Known rows, with every step that occurs:
lidovi > vifa > fepa: [ 1.35  3.28 -1.84  0.01 -0.50 -1.59  6.64  3.66  5.25 -3.81 -1.30  0.89
  0.49  2.67 -4.49  2.49 -3.01 -0.81  3.31]
monelup > fepa > rovod > lidovi > vifa: [-4.41  4.84 -0.52 -2.04  4.21 -1.92  0.72  1.46  5.76 -3.84 -2.26  1.81
 -0.71  3.35 -2.40  2.25 -1.87  1.74  2.98]
lidovi > monelup: [ 0.93  0.56  0.15 -2.63  0.79 -3.21  2.44  5.58  0.41  0.34  1.30  2.77
 -4.55  0.82 -0.60  2.94 -1.65  0.35  1.90]
lidovi > monelup > fepa > vifa: [-0.52  1.35 -0.93 -0.60  2.64 -4.00  1.23  2.37  3.22 -1.24 -3.46  0.18
 -2.23  4.47 -2.90  0.19 -3.87  4.38  0.99]
rovod > lidovi > faveg: [-6.95  2.50  0.31 -2.70  3.42 -2.41 -0.67 -0.38  3.36 -1.11 -1.54  2.10
  1.86  0.95 -0.08  3.03  1.15 -0.29 -1.12]
faveg > lidovi > vifa > fepa > rovod: [-2.08  4.62 -0.15  0.95 -1.12 -1.59  5.39  2.98  6.94 -2.12 -1.49  1.76
 -0.37  4.19 -6.63  1.50 -2.07 -1.37  2.96]
vifa > lidovi: [-3.64  2.78  4.50 -1.91  3.23 -4.50  4.79  0.87  1.89 -1.33 -1.50  1.00
  1.80 -3.68  2.33  0.25 -0.13 -1.32  0.48]
fepa > rovod > lidovi: [-7.17  1.51  1.88 -3.37  4.20  0.54 -0.59  2.31  3.89  0.53 -1.96  0.16
 -1.03  1.96 -1.10  2.19  0.30  0.75  0.21]
fepa > monelup > lidovi > vifa: [ 4.19  0.12 -2.03  0.30 -1.10 -3.36  1.22 -3.10  3.06 -3.65  0.69  3.07
  0.72  1.19  2.79 -0.63 -3.87  2.56  4.20]
lidovi > monelup > fepa > faveg: [-5.52 -0.02 -0.56  1.80  4.32 -5.72 -1.02  4.27  5.53  0.63 -3.90  2.79
 -2.30  6.59 -3.62 -0.12 -3.66  4.13  3.28]
faveg > lidovi > vifa: [-0.71  0.79  0.24  2.84  1.26 -2.16  1.39 -2.00  2.56 -3.92  0.73  4.08
  2.25 -0.60  2.47  4.26  0.20 -2.79  3.18]
rovod > lidovi > monelup > fepa: [-3.62  0.90 -1.50 -2.36  6.78 -4.92  1.14  5.22  3.94  1.12 -2.72  3.18
 -0.54  3.66 -1.40 -0.70 -3.77  4.22  2.21]
fepa > monelup: [ 2.95 -2.80  1.23  1.59 -2.57 -4.32  1.34 -2.16  1.51  1.35  0.09 -0.26
 -0.28  0.34  1.42 -4.70 -2.86  2.33 -1.37]
faveg > lidovi > monelup: [-1.61 -1.49  1.03  0.37  2.46 -4.24  2.56  3.77  1.43  1.01  1.28  5.35
 -1.25 -0.04  2.07  4.17 -0.83 -1.81  2.53]
monelup > fepa > faveg > lidovi: [-7.92 -2.91  0.60  6.54  5.25 -4.31 -1.97 -1.46  5.55  1.22 -3.74  4.00
  4.53  3.72  0.70 -0.10 -1.07  0.55  2.41]
rovod > fepa > monelup > lidovi: [ 1.06 -3.20 -2.12 -0.56  0.46 -2.66 -1.45 -2.60  3.21 -0.52 -0.65  2.55
  2.20  2.20  4.12 -2.49 -3.98  5.05  2.12]
lidovi > monelup > fepa > rovod: [-1.48  4.75 -1.19 -1.44  0.64 -3.58  1.44  4.51  3.97  1.28 -2.00  1.69
 -4.03  5.76 -7.29 -3.39 -3.61  3.70  1.61]
faveg > lidovi > vifa > fepa > monelup: [ 2.47 -1.51  0.35  3.49 -1.91 -6.21  6.59 -0.21  6.37 -1.23 -0.83  2.21
  2.03  1.92 -0.49 -2.02 -4.62  0.35  1.57]
vifa > fepa > faveg > lidovi: [-7.51 -3.16  1.34  5.73  3.59 -3.21  1.71  1.08  6.82  0.72 -3.07  3.50
  3.91  3.33 -0.40  3.30 -0.74 -1.86  2.79]
fepa > rovod: [-1.58  3.52  0.70 -0.83 -1.87  0.34  0.20  1.09  1.98  0.51 -0.46 -0.72
 -3.00  2.69 -4.79 -1.32 -0.36  0.38  0.00]

Rows:
[-7.18  2.12  1.03 -3.34  4.13  0.05  2.86  4.84  6.56  0.39 -3.00  0.07
 -0.10  3.49 -4.00  2.32 -1.29  0.53  0.86] : vifa > fepa > rovod > lidovi
[-1.83  0.04 -1.72  1.73  4.57 -5.90  1.56  2.96  3.30  1.59 -1.77  4.89
  1.23  3.05 -1.02 -1.82 -3.46  2.45  2.66] : faveg > lidovi > monelup > fepa
[-4.39  3.54  3.58 -0.99  4.98 -6.09  4.49  0.06  4.34 -2.50 -4.92 -0.23
  2.32 -0.50  0.26 -1.17 -2.32  1.96  0.45] : monelup > fepa > vifa > lidovi
[-7.55  2.28  0.32 -2.30  5.93 -1.02 -1.00  2.25  5.28  1.04 -3.72  0.63
  0.49  3.96 -2.80 -1.00 -1.46  3.14  0.51] : monelup > fepa > rovod > lidovi
[-4.06  4.28  0.84 -2.74  2.86 -0.64  0.93  1.46  4.61 -4.25 -0.77  1.65
 -1.82  1.69 -1.08  4.85 -0.36 -0.23  2.74] : fepa > rovod > lidovi > vifa
[-8.24  5.21 -0.48 -2.57  3.57 -3.39 -0.84  0.30  5.77 -0.39 -3.33  1.99
  1.04  4.30 -4.59 -0.25 -0.52  2.01 -0.84] : monelup > fepa > rovod > lidovi > faveg
[ 3.17 -3.56 -1.69  0.55 -0.75 -2.90 -0.22 -3.48  2.00  1.33 -0.04  2.10
  2.18  1.11  3.58 -4.62 -4.16  4.19  2.17] : fepa > monelup > lidovi
[-3.90 -0.23  1.16 -4.82  5.38 -3.03  1.83  6.63  2.12  0.33  0.08  3.25
 -3.46  0.50  1.67  5.62 -1.09  0.63  1.90] : rovod > lidovi > monelup
[-6.11  3.05  4.78 -2.99  4.67 -4.20  3.46  1.06  4.14 -4.81 -3.90 -0.39
  0.90 -1.49  2.43  4.24 -0.52  0.42 -0.13] : rovod > fepa > vifa > lidovi
[-5.15 -1.91  1.21  1.85  3.62 -5.66  3.80  6.43  5.80  0.82 -1.23  5.64
 -1.38  3.39 -0.83  5.57 -2.30 -1.20  4.15] : vifa > fepa > faveg > lidovi > monelup
[-4.87  1.82  1.67 -5.32  4.19 -2.78  1.93  7.31  3.49  0.74 -0.25  3.02
 -5.33  2.36 -1.52  4.87 -1.43  0.93  1.99] : fepa > rovod > lidovi > monelup
[-4.06  2.73  5.26 -2.05  3.40 -4.50  4.59  0.06  2.91 -3.06 -3.13 -0.61
  0.90 -2.53  1.97  2.12 -0.59 -0.40 -0.06] : fepa > vifa > lidovi
[-2.17 -0.03 -0.40  1.37  3.68 -4.63  1.17  1.38  3.96 -0.76 -3.47  1.85
 -0.20  3.84 -1.19  0.90 -3.53  3.14  1.40] : faveg > lidovi > monelup > fepa > vifa
[-3.27  0.37  0.32 -1.42  1.77  0.35 -1.67  0.17  2.79 -4.31 -2.99 -1.71
 -1.04  2.68  0.22  4.94 -0.46  2.37 -0.86] : rovod > fepa > vifa
[-4.39 -0.04  0.98  4.44  2.42 -3.22  0.01 -1.55  4.83 -4.04 -0.76  4.30
  1.43  1.55  1.73  5.65 -0.06 -2.11  4.23] : fepa > faveg > lidovi > vifa
[-0.63  1.49 -1.13  2.37  0.90 -2.56  6.57  2.28  6.15 -3.24 -1.08  3.03
  3.11  2.04 -2.25  3.53 -2.17 -2.42  3.83] : faveg > lidovi > vifa > fepa
[-4.12  3.02  3.92 -5.04  4.54 -6.51  5.23  6.39  3.65 -3.55 -1.82  2.47
 -3.83 -0.41  1.32  6.29 -2.14  0.76  1.76] : rovod > fepa > vifa > lidovi > monelup
[ 0.30 -2.38  0.74  0.22 -0.94 -3.90 -0.26 -1.01  2.95 -0.83 -0.71  0.11
 -0.33  1.75  2.09 -2.14 -2.71  3.41 -1.61] : rovod > fepa > monelup
[-5.12 -2.40  1.82  1.72  3.68 -5.37  1.05  4.40  3.77  0.95 -0.26  5.70
 -2.13  2.14  1.35  5.51 -1.08 -1.08  3.55] : fepa > faveg > lidovi > monelup
[-7.20  5.88  3.12 -3.06  2.66 -5.99  2.67 -0.68  4.70 -5.08 -3.36  1.22
  1.40  0.04 -0.20  3.99  0.27 -0.12 -1.33] : rovod > fepa > vifa > lidovi > faveg
[-5.43  5.68  3.47 -2.21  1.57 -6.23  3.69 -1.49  3.85 -3.52 -2.89  1.00
  1.24 -0.91 -0.66  2.19  0.17 -0.91 -1.17] : fepa > vifa > lidovi > faveg
